What can hang from each mark:
J424: J351 J905
J936: J265 J424 J588 J905
J351: J265 J588 J905 J936
J588: J424 J905
J265: J424 J588 J905 J936
J905: J265

Every row comes from one small tree of marks. Brackets hold a mark, then the marks that hang from it, in the order of their numbers. Every link used is in the known rows. Which tree was each row made from?
Known rows:
[J588 J905]: [ 2.300  0.151  2.598 -1.276  1.831 -1.244  4.247  1.670  3.306  0.087
 -0.073  3.158  0.543 -2.603 -1.544 -1.034  0.187 -0.901  0.504 -2.478
 -1.348 -0.733]
[J905 [J265 J424 J936]]: [-2.288 -2.473 -0.543 -2.674  2.402  1.545 -0.473 -2.860  0.297  0.021
 -3.392  0.103 -0.474  0.717  2.026  1.391 -1.864  2.855  0.535 -2.411
  3.745 -1.610]
[J905 [J265 J936]]: [-1.012  0.128  0.635 -2.160  2.731  1.217  1.642 -1.910  0.715  0.248
 -3.810 -0.333 -0.802 -0.392  1.371  2.259 -1.150  2.437 -0.129 -1.958
  3.276 -0.716]
[J265 J905 [J936 J424 J588]]: [-2.104 -1.471  0.364 -1.340  0.979 -0.335 -3.716 -1.318 -1.846  1.435
 -0.083 -3.903 -0.468 -4.710 -1.441 -5.580 -2.987  1.294  1.683 -1.389
  1.277  2.842]
[J905 [J265 [J424 J351] J588 J936]]: [-3.423  0.113 -1.084  0.117  0.866  2.533 -0.353 -1.897 -2.170 -1.063
 -3.252  0.018  0.700 -1.533 -0.479 -0.256 -1.657  1.838  1.975 -1.012
  2.662  1.056]
[J936 [J265 J905]]: [-0.082  1.276  1.745 -3.591  1.014  0.328  0.377 -2.653  3.827  1.853
 -1.166  0.458  1.305 -4.269 -0.281 -0.429 -2.231 -0.467 -2.291 -2.186
 -0.052  1.016]
[J905 [J265 [J424 J351]]]: [-0.671 -0.219 -1.140 -0.652  1.061  0.646  1.278 -1.358  2.688  0.534
 -2.271  2.157  1.169  0.804  1.332  1.795 -1.662  0.443 -0.652 -0.730
  2.450 -0.467]
[J936 [J424 J351]]: [-0.225 -1.259 -1.434  0.220  0.373 -1.928 -0.213  1.664  2.606  0.552
 -1.174  2.843  0.663 -1.864  0.806 -2.504 -2.749 -1.344 -1.646  0.942
  1.896  2.798]
[J265 J588]: [-0.894  1.738  0.742 -1.261 -1.084 -0.363  2.607  0.346  0.014 -1.254
 -0.194  0.818  2.088 -3.397 -0.237  0.102 -0.364 -0.687  2.367 -0.100
  0.879  1.862]
[J424 [J351 [J265 J588] J905 J936]]: [-1.790  2.106 -0.739 -0.586  0.129  0.307  3.491  2.213  1.880  1.094
  0.404  0.500  2.780 -5.337 -5.683 -3.710  1.308 -0.547 -1.756 -0.189
 -1.472  5.839]
[J351 J905]: [ 2.362 -0.129  1.491 -2.528  1.825 -2.316  3.680  1.219  4.927  1.942
  0.958  2.840  1.601 -1.781 -1.618 -1.430  0.447 -0.997  0.230 -2.194
  1.402  1.789]
[J265 J905 J936]: [ 0.935 -0.401  2.311 -3.728  0.662  0.503 -1.194 -0.750  0.224  0.442
 -2.457 -0.517 -0.766 -3.976 -2.664 -3.131 -1.970  1.498  1.822 -1.285
  1.427  1.495]
[J424 [J351 J588]]: [-0.792  3.305 -1.093 -0.454 -0.576 -1.392  3.242  3.139  2.757  2.132
 -2.480  2.654  2.806 -3.794 -2.122 -0.304 -1.119 -1.360 -0.161 -0.954
 -0.048  3.532]
[J351 J265 J936]: [-2.997 -1.274 -0.880 -4.717  0.559  0.377  2.243  0.026  2.029  0.716
 -0.850 -1.421  1.151 -2.776 -0.716 -0.270  0.530  1.903 -3.451 -1.143
 -0.512  1.857]
[J936 J265 [J424 J351] J588 J905]: [-3.361  0.441 -2.086  3.266  3.685 -1.781 -3.256 -0.620  1.006  4.741
  2.121 -1.750  1.949 -7.037  0.567 -4.409 -3.901 -2.099 -4.426 -4.123
 -0.264  5.711]
[J936 J265]: [-1.429  0.373  0.345 -3.960  1.776 -0.122  1.511 -2.242  4.078  0.730
 -2.153  1.979  1.136 -3.206  2.065  1.098 -1.847 -0.132 -3.004 -3.152
  0.896  1.075]
[J588 [J424 J905]]: [-0.008 -2.082  1.939 -0.688  0.021 -0.195  2.398  1.874  3.526 -0.267
 -1.871  4.960  2.891  0.186  0.039 -0.227 -2.298 -1.402  2.823 -0.355
 -1.668  4.182]
[J936 [J424 [J351 [J265 J905]]] J588]: [-3.407  1.060 -2.469  0.967  0.398 -1.099 -1.587  0.069  0.606  2.546
  2.304 -3.924  2.039 -3.687 -0.884 -4.678 -3.139 -1.717 -1.710 -0.223
 -0.785  5.382]
[J424 [J351 [J265 J936] J588] J905]: [-4.524  4.986  0.252 -0.305  0.900  1.573  0.504  3.533  2.432  4.460
 -2.171 -0.015  2.384 -3.471 -5.127 -2.932 -2.907 -1.141 -0.001 -3.729
 -2.384  7.126]
[J588 J424]: [ 0.711 -3.713  0.052 -1.977 -0.013 -0.992  2.994  0.491  2.274 -1.597
 -2.684  3.622  3.060  0.183  1.730  0.825 -1.427 -0.518  1.756  0.805
 -0.107  2.652]
[J936 J424]: [-0.666 -2.853 -0.683 -1.476  0.929 -2.220 -0.369  0.299  2.180  0.820
 -0.233  1.611  0.348 -0.689  2.739 -1.275 -2.375 -0.382 -1.104  0.081
  2.641  0.758]
[J351 J588 [J905 J265] J936]: [-2.415  1.229  0.590 -0.828  1.955 -1.053  6.070  1.624  2.300  5.206
 -0.149  0.189  3.133 -3.356 -3.542  0.904  3.094  2.216 -0.502 -2.291
  0.490  0.081]
[J905 [J265 J588 J936]]: [-2.565  1.651  0.837 -0.678  1.587  2.138  1.763 -1.978 -2.064 -0.859
 -2.901 -1.549  0.172 -1.898  0.250  1.617 -0.778  2.029  1.771 -1.091
  2.646  0.207]

Which tree is each row?
[-2.130 -2.857 -0.589 -0.625  1.475 -2.706  1.564  1.259  2.045  2.253
  2.862  0.073  1.112 -4.880 -1.667 -4.845  1.581  1.078 -1.067 -1.361
  0.555  2.925] -> [J351 J905 [J936 J424 J588]]
[ 1.425  0.432 -0.334  0.172  0.521 -1.312  1.634  3.282  2.603  1.138
 -1.514  4.003  1.002 -6.059 -3.100 -2.337 -0.005  0.049 -2.295 -0.634
  0.033  3.383] -> [J424 [J351 [J936 J905]]]
[ 0.552  2.332 -0.702 -1.407  1.692 -0.664  2.995  1.773  4.697  2.432
  0.071  0.869  2.491 -2.456 -3.672 -2.524 -0.615 -2.039 -2.438 -1.503
 -0.437  5.450] -> [J424 [J351 J265 J905]]
[-5.133 -1.773 -0.607 -1.453  2.244 -2.000  2.043  1.016  2.368  5.703
  0.556  0.248  3.062 -5.698 -2.226 -2.563  1.169  1.448 -3.203 -2.993
  0.098  2.104] -> [J351 J588 J905 [J936 J265 J424]]
[-6.284 -0.537 -0.245 -2.899  0.632  2.883 -2.506 -1.006 -1.222  0.406
 -0.200 -2.853  1.560 -1.665 -1.652 -3.185 -2.790  0.758  1.913 -3.401
 -0.316  4.407] -> [J351 [J265 [J424 J905] J588 J936]]
[-0.466  1.395 -0.770 -1.978  2.410  0.162  1.470  1.377  2.933  1.936
 -1.422  0.173  1.315 -3.214 -4.244 -3.800 -0.966 -0.713 -2.014 -2.455
  0.178  5.753] -> [J424 [J351 [J265 J936] J905]]
[-7.550 -0.725 -1.291 -3.395 -0.201  0.857  0.693  1.474  1.385  4.645
  0.171 -2.015  3.657 -2.508 -2.559 -1.287 -0.342  1.756 -0.798 -3.443
 -2.081  2.884] -> [J351 [J265 [J424 J905]] J588 J936]
[-1.028 -0.917 -1.652 -0.071  1.862 -1.720  0.250  1.418  3.190  2.722
  0.890  0.440  1.723 -1.403 -1.113 -3.680 -2.043 -1.854 -2.846 -0.089
  0.828  4.290] -> [J936 [J424 [J351 J265 J905]]]
[-1.579  0.803 -1.664 -2.314 -0.183  0.306  2.264  1.761  2.913  0.331
 -2.096  1.131  1.410 -4.138 -2.670 -1.721 -0.136  0.272 -3.696 -0.134
 -0.913  4.205] -> [J424 [J351 J265 J936]]
[-2.373 -0.312 -1.828 -0.308  0.663  0.700  1.364 -1.287  1.573  0.418
 -1.512  0.954  1.287 -1.328  0.550  0.626 -0.548  1.531 -0.855 -0.927
  1.564  0.265] -> [J905 [J265 [J424 [J351 [J936 J588]]]]]
[-0.798  4.142 -0.208 -0.628 -1.054  0.924  1.370  0.551  1.026  0.921
 -0.230 -1.209  2.841 -4.263 -4.250 -2.585 -1.786 -2.046 -0.492  0.798
 -1.510  5.225] -> [J424 [J351 [J265 J588 J905]]]
[-4.122  1.126  0.361  2.416  1.673 -0.585 -0.577 -0.003  1.788  2.997
  2.286 -1.409  0.872 -0.977  1.686 -1.576 -2.893 -0.854  0.446 -2.096
  0.425  2.661] -> [J936 [J424 [J905 J265]] J588]
[-2.245 -0.791  1.492 -0.427 -0.368  0.847 -3.211 -1.071 -4.018  0.025
 -0.487 -2.920  0.325 -5.131 -2.692 -5.252 -2.579  1.066  3.419  0.824
  1.475  2.613] -> [J265 J588 J905 [J936 J424]]
[-3.116 -0.709 -0.316 -3.364  1.265  1.530 -0.909 -1.969 -1.067  1.129
 -0.502 -5.741  2.084 -2.585 -1.977 -3.153 -2.478  0.806  0.648 -1.933
 -1.467  4.936] -> [J351 [J265 J905 [J936 [J588 J424]]]]
[-2.230 -1.605  0.124 -1.613  0.577  1.392 -3.350  1.382  1.908  0.045
 -3.269  4.144 -0.382 -2.421 -2.306 -4.922 -3.431  0.720  1.990 -3.367
  1.028  4.269] -> [J265 [J424 J351 J905] J936]
[ 0.863  1.174  1.495  1.162 -2.508  0.568  1.745  0.717 -1.088 -1.089
 -0.835  1.348  4.347 -4.178 -4.181 -2.727 -1.691 -1.965  4.283  3.344
 -2.136  5.005] -> [J265 [J588 [J424 J351]] J905]
[-1.244 -1.374  1.047 -0.453 -0.438  0.109  1.293  0.068 -0.619 -1.424
  1.419  1.933  2.317 -2.638 -1.490 -2.546 -0.349 -0.648  3.721 -1.698
 -0.889 -0.057] -> [J265 J424 [J588 J905]]
[-2.206  1.918 -1.207 -0.562  0.639  0.332  3.125  1.947  1.968  0.683
 -0.269 -0.474  1.563 -5.710 -4.087 -3.480  0.589 -0.132 -2.855 -1.661
 -3.120  4.648] -> [J424 [J351 J265 [J936 [J588 J905]]]]
[ 0.409  0.145  1.205  2.653  2.545 -0.194  2.106 -0.182 -0.697  2.025
  0.341 -0.152  3.106 -1.674  0.189  1.635 -1.420 -0.482  1.196 -0.992
  0.645  1.679] -> [J936 [J905 [J265 [J588 J424]]]]
[-1.615  1.053 -1.783  5.326  3.554 -1.837 -1.202  0.490 -0.124  4.672
  2.482 -2.535  1.592 -3.624  0.467 -2.287 -2.920 -1.287 -2.216 -1.818
  1.046  3.623] -> [J936 [J424 J351] J588 [J905 J265]]
